Each row was made from one walk, in order. Every step used is in the known rows, and no mark comes twice. Write each row's walk.
Known rows
pelo/vekol/guvez/vokuz/gabodas: [-58  10 -54   8 -41 -22 -31 -22  26 -36 -29 -47  25 -52  68  -3  62 -31
 -53   6 -18  68  68 -17  53]
vokuz/guvez/vekol: [ 19  21  -5  28  17  -4 -12 -10 -25  26  19   8  52 -60 -28 -14  38 -53
 -34   8 -12  13  52 -30   4]
vokuz/guvez/rasem/pelo/vekol: [ 15  70  20  20 -42  -6 -20  16  -1  -1 -42  11  40 -52  41 -31  58 -67
 -10 -18  36  40  28 -35  36]
rasem/guvez: [  0  10   9  -5  -6  24  31  -9  -7 -19  -7 -18  31  38  11  -2  36 -31
 -21   6   5  32   5  -9  -7]
digor/neba/pelo/rasem/guvez: [ 11 -20   0  13   4  73  13   3  15 -15 -21 -17  -7  75 -37 -10   6 -31
 -31  -8  29  52  14   9  11]
rukif/digor/neba/pelo/rasem: [ 35 -51 -19  11  -8  75 -32 -13  47  -1  23  24 -78  73 -38 -10 -40 -19
  -3 -21  49  -2  17  47  27]
rasem/pelo/vekol: [-36  29  20  14 -64  21  -4   6  18   6 -26   7  19 -23  46 -25   2 -22
  18   5  20  17   3  -7  25]
vekol/guvez/rasem: [-10  16 -29  -5 -25 -21 -17  20   9 -18  10 -37  -6 -44   1   2  35 -33
 -42  21  12  74  -6 -11  63]
rasem/guvez/vekol: [  0   7   6  21  -2  23  29  -3 -28   1   9 -35  61 -16 -17  -9  38 -49
 -48  30   4  29  23 -32  -4]
digor/neba/pelo/rasem/guvez/vekol: [  8 -15  -4  38   1  71  13   3   2  10  -1 -34  15  19 -57 -20   3 -47
 -55  15  34  45  21 -10  17]
neba/pelo: [  1 -18  -5  13   9 -17  20  -4   6   1  30 -28 -21   0 -18 -10  -1   1
   4 -18  17 -14 -38  -3 -16]
gabodas/vokuz/guvez: [ 66  17  11   3   2  24   8 -11  49  35  -6  19  36 -26  38 -21  34 -37
 -17 -30 -14  24  46 -13 -32]
pelo/vekol/guvez: [-60  -8 -28  27 -39 -10 -23 -28  41 -31  14 -19   2 -40  17  11  22 -25
  -8  23 -10  52  -8  -2  79]
digor/neba/pelo/vekol/guvez/rasem: [-17   9 -43  46 -35 -38 -55   6  57 -46  11 -73 -50 -20 -28   3  11 -29
 -11   3  51  63 -20  -6  74]
digor/neba: [ 15   4  -7  11   1   8 -45  21  27  -2 -20   3 -15  38 -26  -1 -23  13
  19   0  15   5  28  21  -7]
vokuz/gabodas: [ -3   8 -10 -25   2   0  -4 -23   0   2 -17   0  -8   4  20   7  16   6
 -30 -12  -8  21  66  -7  14]
digor/neba/pelo/vekol: [  2  -5 -17  48 -14 -14 -30  -5  46 -30  -2 -35 -41  28 -27  -3 -23   5
  32 -11  41  -7  -4   4   6]
digor/neba/pelo/rasem/guvez/vokuz: [ 14  -7 -12  24  -3  64  10  24  -1 -30 -39 -46  23  63 -13 -31  30 -40
 -40  -9  29  31  22   2 -29]
rukif/digor/neba: [ 35 -19 -12   0 -18  29 -56  -7  43  -9   2  26 -52  75 -24   0 -36  -8
  23  -7  36 -18  41  46   5]
gabodas/vokuz/guvez/rasem/pelo/vekol: [ 55  69  22  13 -61  22   9  17  62  29 -32  -2  53 -71  82 -48  53 -78
 -15 -27  40  57  45 -41  15]
pelo/rasem/guvez/vokuz/gabodas: [-15  12 -13 -31  -8  67  27 -11 -21 -18 -64 -18  61  27  62 -17  71 -43
 -91  -3  -9  73  96 -23   6]
vokuz/guvez/rasem/pelo/neba: [ 41  20  19   6 -19   2 -34  36 -55  -6 -21  36  42 -19  27 -72  60 -48
 -34 -11  20  36  -7 -16  -6]
neba/digor: [ 30 -26 -20  16 -12  41 -24  -7  18  -1 -22  -3 -31  23 -19 -10 -31  17
  17 -21   9  12  19   2  22]
gabodas/vokuz: [ 45  -1   6  -7 -12  19  20   1  60  27  -2 -15  10 -17  44 -13  -5  -7
  -4  -6  -1  12  18  -3 -18]

Write each row's walk
[ -1 -20  23   0 -33  32 -14  21 -40   5 -13  35  19  -1  38 -67  -4   1
  -6   0  -4   7 -31   7 -17] -> rasem/pelo/neba
[-63  31 -33  -5 -79  10 -26  -2  28 -12 -40 -32  44 -57  96 -39  64 -41
 -45   7 -12  83  72 -19  46] -> rasem/pelo/vekol/guvez/vokuz/gabodas
[-12 -10  -2  -5 -50   3 -30  41 -32 -15   1  -4  16 -49  42 -62  34 -35
 -44  22  16  84 -46  -4  45] -> vekol/guvez/rasem/pelo/neba
[ 20 -11 -14  24   8  -6 -20  10  30 -11  10 -25 -46  44 -45  -8 -24  12
  22  -8  25 -10  -8  19 -18] -> digor/neba/pelo
[-30 -10 -53  55 -34 -28 -53   6  52 -51  -4 -79  -5 -15  -5 -17  22 -29
   5   1  14  36  -3   4  21] -> digor/neba/pelo/vekol/guvez/vokuz
[  5  13  -5   0 -11  10  30  11 -28 -31 -34 -48  68  23  29 -21  58 -45
 -33   1  -2  16  24 -17 -49] -> rasem/guvez/vokuz
[ -3  14 -26 -20  -1 -15  -5  -2 -10  -9 -39 -24  28  -6  51 -14  39  -3
 -43 -15 -12  20  73 -18 -26] -> guvez/vokuz/gabodas
[-53   4 -44  32 -46 -25 -27   0  19 -46 -14 -58  37 -55  46  -9  47 -36
 -17  14 -12  44  12 -12  44] -> pelo/vekol/guvez/vokuz
[ 66  19   3  28   6  19  14  -8  31  55  11  -2  61 -80  14 -27  35 -58
 -32 -10 -16  26  68 -35 -10] -> gabodas/vokuz/guvez/vekol
[ -9 -18   4   5   1  69  54 -20  -2  -8   4 -17  11  34  -6 -13  29 -44
 -53  -9  18  35 -20 -10  14] -> neba/pelo/rasem/guvez
[  0  21 -19 -25  -8  15  25 -10 -17 -30 -49 -42  59  30  53 -12  77 -38
 -61  -9 -13  45  77 -28 -35] -> rasem/guvez/vokuz/gabodas
[-66  25 -13  22 -78   9 -18  19  23 -16 -30 -38  52 -68  72 -46  48 -44
 -11  18   1  55   7 -11  34] -> rasem/pelo/vekol/guvez/vokuz
[-30  -1 -39   6 -19 -10 -19  19   8 -21  -2 -45  35 -48  28 -20  43 -30
 -24   7 -25  39   8  -1   8] -> vekol/guvez/vokuz
[-74  18  -1  15 -73  14 -19   1  38  -5  -5  -6  18 -56  48 -21  18 -40
  -4  21  -1  70  -4   0  70] -> rasem/pelo/vekol/guvez
[ -6  -9 -19 -17   0  64  49 -16 -11 -19 -30 -40  38  26  41 -27  72 -47
 -93 -25   7  54  57 -27  -7] -> neba/pelo/rasem/guvez/vokuz/gabodas
[ 15 -34 -23   8 -57  44 -59  34  -6 -17 -19  -6 -15 -30  19 -65   9 -17
 -26   3  22  88 -20  -5  73] -> vekol/guvez/rasem/pelo/neba/digor
[-19  36   0 -13 -51   8 -13  41  14  10  -3 -22  15 -65  33 -31  39 -42
 -36  19  19  87 -14  -9  54] -> vekol/guvez/rasem/pelo
[-27   0 -40  36 -37 -47   1  -6  40 -40  33 -71 -25 -60   5   2  36 -43
 -26   3  39  57 -51 -29  79] -> neba/pelo/vekol/guvez/rasem
[ 54 -25   3   7 -47  46 -43  41 -28  -8 -37   6 -14   1  21 -73 -13   8
   1 -18  42  31 -15 -11  18] -> guvez/rasem/pelo/neba/digor
[-24 -14 -11  42 -16 -21   9 -25  26 -20  19 -37 -25 -14   0   1   2 -13
  13 -11  29 -12 -34 -17  17] -> neba/pelo/vekol
